Each row was made from one walk, in order. Every step used is in the known rows, and no mark comes twice. Write each row's walk.
Known rows:
molo pata: [ 1.111  0.152  0.546 -0.054 -0.120  0.647  0.435  0.283 -1.165 -0.590
  0.601 -0.368 -1.608  1.486  0.264 -0.081 -0.528  0.212 -0.764  0.343
 -1.578 -0.294 -1.011  0.403  0.307]
pirub beku tugibiv sukul biru: [ 0.090 -0.464  2.733 -1.044  0.349  0.466 -0.495  0.161  0.771  1.777
  1.807  0.551  0.246  0.917  1.092 -1.312  1.164  1.144 -1.269 -1.109
  0.428 -0.747  1.455  0.294  0.058]
tugibiv beku pirub pata fopag sukul biru: [-0.689 -0.274  0.640 -1.152 -0.409  2.089  0.574  2.568  0.599  3.290
  1.449  0.706  1.238 -1.223 -1.066  0.499 -0.552 -0.113  0.512 -1.102
  0.439 -0.817  2.712 -1.716 -0.323]
pata fopag sukul biru beku tugibiv: [ 0.436 -0.316  0.752 -1.420  0.358  2.819  0.307  0.853  0.917  1.929
 -0.145  0.910 -0.788  1.341  0.087 -1.007 -0.306  0.925 -0.287 -2.469
  2.016 -0.524  2.368 -1.123 -1.136]
sukul tugibiv beku pirub: [-0.811  1.363  0.425 -0.418  0.379  0.977 -0.159  2.261 -0.873  0.564
 -0.764 -0.522 -0.102  0.980 -0.366  0.259  1.167  0.553  0.453  0.186
 -0.270  1.084  1.470 -1.192  0.926]
biru sukul tugibiv beku pirub pata fopag: [-1.586  0.746  0.668 -0.922 -0.648  4.036 -0.405  4.091 -0.818  1.489
  0.038  0.560 -0.527  0.732 -1.592  1.384  1.097  0.043  0.815 -0.883
  0.007 -0.712  1.180  0.281 -0.649]
molo pata fopag sukul biru beku pirub: [ 0.498 -1.070  1.092 -1.641  0.271  5.139  1.869  1.989 -0.218  1.773
  1.269  1.607 -0.877  1.038 -1.052 -0.517 -1.193 -0.392  0.534 -0.947
  1.007 -0.574  0.569 -2.065 -1.487]
beku pirub pata fopag sukul tugibiv: [-0.413 -1.058  0.614 -0.670 -0.867  3.933  0.992  2.922  0.058  1.961
  0.777  0.140 -0.092  0.123 -1.727  1.131 -1.052  0.602  1.503 -1.658
  1.502 -0.594  0.794 -1.393 -1.749]
beku pirub: [ 0.234  0.405  0.774 -0.765 -0.384  1.033  1.281  1.130 -0.327 -0.269
  0.982  0.021 -1.244  1.148  0.064  0.747 -0.269  0.219 -0.254  0.002
  0.088 -0.240  0.435 -0.440 -0.584]
molo pata fopag sukul biru beku tugibiv: [ 0.910 -0.882  0.983 -1.437  0.228  3.826  0.550  0.857  0.202  1.923
  0.259  1.494 -1.194  1.504  0.002 -1.437 -0.745  0.425 -0.162 -2.161
  1.575 -0.564  1.044 -1.172 -1.013]
pirub pata: [ 0.742 -0.630  0.092 -0.482 -0.614  0.438 -0.111  0.764 -0.451  0.103
  1.558 -0.568 -0.593  0.796  0.076  1.091 -0.410  0.834 -0.750 -0.119
 -1.640 -0.814  0.370  0.941  0.043]
pirub pata fopag sukul biru beku: [ 0.893 -1.631  0.154 -1.060  0.097  3.517  0.382  1.447  0.360  2.485
  1.432  0.420  0.130  0.492 -0.961  0.140 -0.740  0.748  0.010 -1.518
 -0.086 -1.189  1.817 -0.703 -1.333]
pirub beku biru: [ 0.105 -0.638  2.047  0.325 -0.489  1.548  0.795  0.756  0.357  0.494
  2.837 -0.132 -0.934  0.865  0.271  0.060 -0.276  0.790 -1.048 -0.997
 -0.492 -0.616  1.012  0.964 -0.115]
beku pirub pata: [ 0.264 -0.840  0.408 -1.318 -0.540  2.016  0.903  1.834 -0.343  0.112
  2.198  0.462 -0.681  0.582 -0.346  1.251 -0.524  0.398  0.182  0.056
 -0.374 -0.579  0.652  0.350 -0.790]
biru beku tugibiv: [ 0.290  0.512  0.329 -1.307  0.443  1.646 -0.302  0.534 -0.597 -0.715
  0.415  0.846 -1.805  2.493  0.705 -0.442  0.376  1.325 -0.589 -1.215
  0.376 -0.459  1.517  0.620 -0.348]
tugibiv sukul biru beku: [ 0.154  0.779  0.872 -0.991  1.243  0.916 -0.354  0.295 -0.342  0.996
  1.108  0.012 -0.166  1.627  0.657 -1.386  1.114  0.620 -1.215  0.463
 -1.315  0.617  1.545 -0.573 -0.070]
tugibiv sukul biru beku pirub: [-0.434  0.540  1.300 -1.884  1.066  2.599  0.502  1.316 -0.234  0.977
  1.883  0.856 -0.251  1.484  0.312 -0.939  1.020  0.189 -0.013  0.366
 -0.135  0.508  1.812 -1.396 -0.686]
pirub beku: [ 0.456 -0.687  1.285  0.073 -0.222  0.882  0.253  0.619 -0.357  0.223
  1.764 -0.344 -0.802  1.268 -0.082  0.758  0.114  0.883 -1.175 -0.704
 -0.982 -1.751 -0.056  0.993 -0.102]
pata fopag sukul tugibiv beku: [-1.036  1.975  0.009  0.938 -0.016  0.570 -0.439  1.784 -0.689  1.738
 -1.316 -0.847  0.217  0.159 -1.106 -0.188  0.056  0.775  0.120 -1.588
  0.266  0.062  1.605 -1.667  0.294]
tugibiv beku biru sukul fopag: [-0.852  2.113  0.423 -0.725 -0.249  1.097 -0.255  1.776  0.938  1.162
  0.789 -0.839 -0.611  0.876  0.338 -1.186  0.914 -0.164 -0.934  0.106
 -1.642  2.068  1.648  0.026  0.682]
sukul biru beku pirub pata fopag: [ 0.819 -2.422  1.640 -1.516 -0.074  3.883  0.344  2.438  0.047  1.562
  1.459  1.305 -0.750  0.730 -0.861  0.788 -0.243  0.013  0.171 -0.902
  0.423 -0.985  1.624 -0.589 -1.169]
molo pata fopag: [ 1.130 -0.265  1.907  0.761 -0.639  0.611  0.205  0.440 -1.254 -0.301
 -0.009  0.189 -2.294  0.975 -0.284 -0.068 -1.285 -0.311 -1.115 -0.660
 -0.746 -1.223 -1.162 -0.005 -0.240]
tugibiv beku biru sukul fopag pata: [-1.513  1.623 -1.149 -1.416 -0.873  1.511  0.567  1.931  1.033  1.442
  1.715 -0.576  0.348  0.295  0.026 -1.607  0.094  0.281 -0.320 -0.517
 -1.684  1.928  1.301 -0.156 -0.182]

Write each row's walk:
[-1.382  1.875  0.841  1.013 -0.253  1.144  0.163  2.028  0.097  2.049
 -0.215 -0.858  0.060 -0.129 -0.730 -1.077 -0.269  0.580  0.269 -1.861
  0.865  1.238  2.567 -1.670  0.161]  pata fopag sukul tugibiv beku biru
[-1.508  2.281 -1.004 -0.821  0.470  2.067  0.718  2.403 -0.402  1.426
 -0.045 -0.466  0.760  0.599 -0.941 -0.022  0.516  0.748  0.962 -0.400
  0.373  1.117  1.789 -2.080  0.318]  fopag sukul tugibiv beku pirub
[ 1.396 -0.559  0.442 -0.950  0.887  1.462  0.044  0.676  0.051  0.765
  0.372 -0.432 -0.765  1.996  0.339 -0.501  0.800  0.776 -1.070  0.256
 -1.228  0.440  1.338 -0.313  0.183]  sukul biru beku
[-0.410 -0.522  0.596 -1.001 -1.117  3.149  1.542  2.230  0.059  1.638
  2.337  0.756 -0.315 -0.447 -1.336  1.260 -1.734  0.196  0.790 -1.670
  1.079 -1.613  1.126 -0.776 -1.860]  beku pirub pata fopag sukul
[-0.351  1.712  0.146  0.419  0.492 -0.583 -1.093  1.602 -0.880  0.378
 -1.413 -1.409 -0.097  1.045 -0.138 -0.134  1.301  1.029 -0.342  0.237
 -1.284  1.060  1.191 -0.346  1.513]  sukul tugibiv beku
[-1.708  2.435 -0.437 -1.355  0.227  3.093  0.345  3.201 -0.738  0.763
 -0.284 -0.157 -0.650  1.739 -0.702  0.649  2.062  0.428  0.553  0.232
 -0.460  0.810  1.139 -0.101 -0.030]  biru sukul tugibiv beku pirub
[-0.495 -1.132  0.099 -1.323 -0.071  5.759  0.656  3.235 -0.599  1.627
  1.130  0.952 -0.311  1.095 -2.039  0.899 -0.816  0.848  1.745 -1.905
  1.575 -0.685  1.294 -1.372 -2.033]  biru beku pirub pata fopag sukul tugibiv
[-1.218  1.121  0.686 -0.164 -0.118  3.211  0.786  2.931 -1.269  1.537
 -0.463  0.608 -0.237  0.142 -1.686 -0.130 -0.606 -0.146  1.110 -1.003
  0.931  0.070  0.362 -2.172 -0.002]  molo pata fopag sukul tugibiv beku pirub
[-0.634  1.760  0.884 -1.459  0.841  1.091 -0.709  0.150 -0.919 -0.539
  1.490  1.178 -1.173  2.340  0.793 -1.470  0.721  1.183 -0.644 -1.183
  0.433 -0.104  1.734  0.315 -0.564]  biru beku tugibiv sukul
[ 0.615 -1.547  0.763 -1.680 -0.004  3.527 -0.015  1.526  0.653  2.459
  1.070  1.269 -0.198  0.826 -0.318 -0.429 -0.546  1.146  0.124 -2.410
  1.485 -1.161  2.452 -0.406 -1.340]  pirub pata fopag sukul biru beku tugibiv
[ 0.764 -0.320  0.103 -0.691  0.450  2.506  0.616  0.943  0.416  2.041
  0.326  0.119 -0.534  1.173 -0.396 -0.663 -0.477  0.563 -0.527 -1.509
  0.405 -0.561  1.625 -1.375 -1.096]  pata fopag sukul biru beku
[ 0.159  0.961  1.165 -0.169  0.084 -1.029 -1.083 -0.099  0.248  0.498
  0.660 -0.979 -0.164  0.601  0.528 -1.566  0.254  0.258 -1.407  0.373
 -1.352  1.396 -0.098 -1.077  0.201]  tugibiv sukul fopag
[ 0.785  0.402 -0.719 -0.893  0.075  0.614  1.290  0.362  1.109  2.076
  0.465 -1.187  0.442  0.722  0.358 -0.449  0.039  0.869 -0.563 -0.172
 -0.476  0.618  1.175 -1.174 -0.259]  fopag sukul biru
[ 0.171  0.781  0.621 -0.927 -0.722  1.945  0.495  1.226  1.443  0.881
  0.922 -0.986 -1.399  1.670  0.453 -1.018  0.276 -0.008 -0.968 -0.167
 -1.003  1.967  0.536  0.344 -0.558]  beku biru sukul fopag
[-0.202 -1.181  2.299 -1.618  0.348  3.502 -0.261  1.964 -0.299  1.741
  2.474  1.604 -0.154  0.291 -0.665 -0.077  0.111 -0.161  0.128 -0.720
  0.341 -0.860  1.788 -0.944 -1.424]  tugibiv sukul biru beku pirub pata fopag
[-0.481  0.306 -0.059 -0.885 -0.593 -0.597 -0.107  0.091  0.352  0.657
  1.633 -0.831  0.782 -0.071  0.229 -1.863 -0.575  0.600 -0.749 -0.310
 -1.292  1.285 -0.102 -1.294 -0.311]  tugibiv sukul fopag pata
[ 0.692 -0.997  1.321  0.354 -0.922  0.324 -0.483  0.955 -0.536  0.489
  0.929 -0.135 -1.168  0.174 -0.542  1.017 -1.194  0.399 -0.801 -1.276
 -0.589 -1.564  0.310  0.720 -0.566]  pirub pata fopag
[-0.154 -0.718  0.979 -2.426  0.839  3.430  0.082  1.770 -0.049  1.478
  3.076  1.195  0.434  0.886 -0.144 -0.331  0.758  0.404  0.301  0.369
 -0.712  0.048  1.881 -0.529 -0.733]  tugibiv sukul biru beku pirub pata
[ 0.160  0.897  1.796 -1.264  0.526 -0.860 -0.526 -0.130  0.877  1.400
  0.500 -0.041 -0.192  1.136  1.628 -1.626  1.054  0.949 -1.251 -0.520
  0.307  0.664  1.720 -0.443  0.251]  beku tugibiv sukul biru
[-0.579  2.039  1.393 -0.801  0.061 -0.844 -0.420 -0.129 -0.276 -0.150
  0.882  0.346 -0.991  1.328  1.297 -1.239  0.544  1.005 -0.796 -0.913
  0.444  0.039  1.473  0.279 -0.241]  beku tugibiv sukul
[-0.408  1.808  0.105 -0.751 -0.575  2.247  1.377  1.195  0.620  0.292
  1.828 -0.480 -1.965  1.922  0.557 -0.153  0.347  0.253 -0.556 -0.419
 -0.736  0.494  1.066  1.330 -1.064]  beku biru sukul
[-0.999  2.338 -1.233 -0.006  0.416  0.636 -0.265  1.625 -0.466  1.255
 -0.641 -1.334  0.792  0.802 -0.690 -0.309  0.719  1.235  0.187 -0.411
 -0.851  0.943  1.562 -1.186  0.893]  fopag sukul tugibiv beku
[-1.434  0.800  0.104 -0.789 -0.675  2.105  0.751  2.603 -0.521  1.875
  1.963  1.036  0.451 -0.934 -1.398  0.911 -1.048 -0.055  0.683 -1.407
  0.449 -1.646  2.106 -1.040 -0.790]  tugibiv beku pirub pata fopag sukul
[-0.439  1.308  0.237 -0.376 -0.181  2.966  0.741  2.076  0.402  0.611
  0.164 -1.232 -1.589  2.527 -0.045 -0.397  1.055  0.854  0.087 -0.353
 -0.346  1.765  0.891  0.846 -0.784]  beku biru sukul tugibiv
[ 0.104  0.967  0.344  0.278 -0.708  0.530  0.948  0.649 -0.116  1.047
  0.412 -0.344 -1.006  0.545 -0.653  0.109 -1.318  0.414 -0.590 -1.795
  0.477 -1.064  0.768 -0.794 -1.219]  pata fopag sukul
[-0.805  0.677 -0.343  0.276 -0.320  1.290 -0.894  2.563 -0.533  2.340
 -0.173 -0.540  0.891 -0.423 -1.620  0.398 -0.248  0.874  0.704 -1.579
 -0.271 -0.542  1.624 -1.010  0.178]  pirub pata fopag sukul tugibiv beku
[-0.021  0.482  0.260  0.754 -0.349  1.342  0.310  1.206 -0.146  1.477
 -1.185 -1.074 -0.596  0.837 -1.081 -0.036 -0.634  0.882 -0.077 -1.721
  0.860  0.173  0.451 -1.321 -0.942]  pata fopag sukul tugibiv
[-0.913  0.194  0.008 -2.247  0.116  1.424 -0.770  0.446  0.198  0.266
  1.721  0.913  0.232  1.206  0.540 -2.447 -0.179  1.169 -0.408 -1.292
  0.127  1.043  1.093 -0.949 -0.829]  biru beku tugibiv sukul fopag pata
[ 0.337  0.916  1.361 -0.418  0.606 -0.885 -0.117 -0.144  0.413  1.264
  0.899 -0.874  0.112  0.851  0.874 -1.130  0.920  0.493 -1.351  0.585
 -1.277  0.873  1.015 -0.629  0.249]  tugibiv sukul biru
[ 0.297 -1.268 -0.795 -2.741  0.489  4.925  1.378  2.434  0.737  2.203
  2.850  0.892  0.641  0.961 -0.737  0.370 -0.207  0.706  0.947 -0.229
  0.139 -0.219  2.198 -0.878 -1.245]  fopag sukul biru beku pirub pata
[ 1.029 -0.550  0.854 -1.809  0.743  1.567 -0.276  0.511  0.549  0.769
 -0.054  0.476 -1.149  2.354  1.060 -0.824  0.994  1.268 -0.802 -0.844
  0.330  0.428  2.072  0.021  0.187]  sukul biru beku tugibiv
[ 1.025 -0.763  0.573 -0.785  0.411  3.655  0.867  0.945 -0.292  1.735
  0.644  0.616 -0.934  1.185 -0.660 -0.999 -0.940 -0.034 -0.438 -1.138
 -0.071 -0.723  0.401 -1.291 -0.944]  molo pata fopag sukul biru beku
[ 0.500  0.104 -0.503 -2.190  0.765  2.670  0.685  0.687  0.827  1.763
  0.618  0.500 -0.264  1.931  0.676 -1.134  0.262  1.479 -0.201 -1.327
  1.117  0.357  2.572 -0.740 -0.694]  fopag sukul biru beku tugibiv
